Each row was made from one small tree. The marks that hang from a mark follow it in brackets, in the order of their numbers. Every link used is in the known rows. Write each row's tree.
In the rows, zero is written as 128.
Known rows
k773(k520): [140 143  95 153  84 137 129 114 125 124 118 119 150 125 110 120 136 128
 137]
k72(k701(k773(k520))): [153 122  85 154 112  73  93 117 101 140 117  82 152  90 103 159 156 102
 145]
k189(k520(k72 k663)): [152 109  75 128 160 130 113  94 119 124 113 136 155 121 115 138 126 134
  89]
k701(k72 k773): [139 121  62 143 149 138 109 129  99 128 128 139 132  96 171 170 108 103
 124]
k773(k72 k189 k520): [167 180  89 178  40 149 151  91 127 172 116 129  81 104 137 137 109 127
 126]
k72(k701(k773(k520(k189 k663)))): [166  98  66 159 169  74 118 113  80 141 128  60 143 109 114 170 158  96
 124]
k701(k520(k72(k773))): [115 128  85 130 163  87 110 115 142 161 113 178 126 125 154 139 130 121
 105]
k72(k701(k520 k773)): [122 120  95 154 137  73  89 122 101 152 115 106 144  83 135 160 144 108
 141]
k773(k520 k663): [156 162 107 174  97 161 153 100 129 131 153 101 132 132 104 128 135 143
 115]
k773(k72 k663): [163 167 125 174 121 160 153 112 136 149 149 126  80 120 150 134 105 157
  95]
k701(k520): [102 140 109 152 114 136 124 120 125 137 115 145 139 119 147 122 120 136
 132]
k773(k72): [144 150 113 153 107 136 129 129 132 142 114 143  97 111 156 126 105 139
 116]
k189(k520(k72)): [151 127  73 123 122 112 113 111 133 130 106 158 168 105 125 135 123 136
 119]
k189(k520(k72(k773(k663)))): [167 135  83 135 157 119 127  98 141 158 142 150 136 114 119 154 135 136
  95]
k773(k72(k701) k189 k520 k663): [190 197 111 203  70 130 158  75 123 180 133  87  57 100 111 158 128 137
 113]
k773(k189 k520(k663)): [151 141 108 158 100 160 151  76 107 152 137  93  99 135  98 142 135 114
 110]
k189(k520(k72(k701))): [158 126  83 126 135  74  98 109 128 129  90 136 162  95 106 146 142 130
 125]

Write each row's tree
[171  72  58 116 252  28 115 115  89 147 125  96 130 125 146 182 145  95
  89] : k520(k72(k701(k773)) k189 k663)
[189 173  65 201 107 153 183 108 121 153 146 111 104 125 157 136 109 152
 107] : k773(k72 k520(k189) k663)
[169 170  95 168  58 160 148  94 123 176 117 140  89  85 144 148  98 137
 129] : k773(k72 k189(k520))
[173 127 100 124 172  46 114  94 119 177 143 112 103 100 126 186 142 108
 106] : k520(k72(k701(k773(k189 k663))))
[116 132 125 153 160  75 103 121 125 162 110 119 104 107 117 152 161 112
 126] : k72(k701(k520) k773)
[119 126  51 174 199 165 155 114  88 120 112 137 118 136 189 153 101 122
  99] : k701(k72 k520(k189 k663))
[164 137 116 146 129 134 148  95 111 184 189 100  96 106 138 180 122 111
 115] : k701(k773(k189 k663))
[150 106 111 107 209  94 130  86 129 175 142 136  70 148 123 165 141 101
  68] : k520(k72(k773(k189)) k663)
[148 119  35 171 141 163 111 103  84 119 126 109 142 107 146 165 118  99
 104] : k701(k72 k773(k520(k663)))
[148 135  33 166 109 147 110 117  96 125 120 129 153  94 156 163 114 102
 130] : k701(k72 k773(k520))
[149 160  76 161 114 154 143  98 119 157 121 141  82 117 138 168 125  99
 121] : k701(k72(k773(k189 k520)))
[142 160 119 181 120 118 131  84 108 178 104 108  50  99 142 154 120 124
 105] : k773(k72(k701(k520(k663))) k189)
[174 165  52 183 101 172 150  82  96 163 160 112 105  97 150 188 109 106
 115] : k701(k72 k773(k189 k520 k663))
[160 103  87 129 197  82  96  94 119 144 106 116 129 113  93 162 159 116
  86] : k189(k520(k72(k701 k773) k663))
[137 135 104 171 148  93 108 109 104 159 144  93 131  89 132 166 143 121
 125] : k72(k701(k520 k773(k663)))
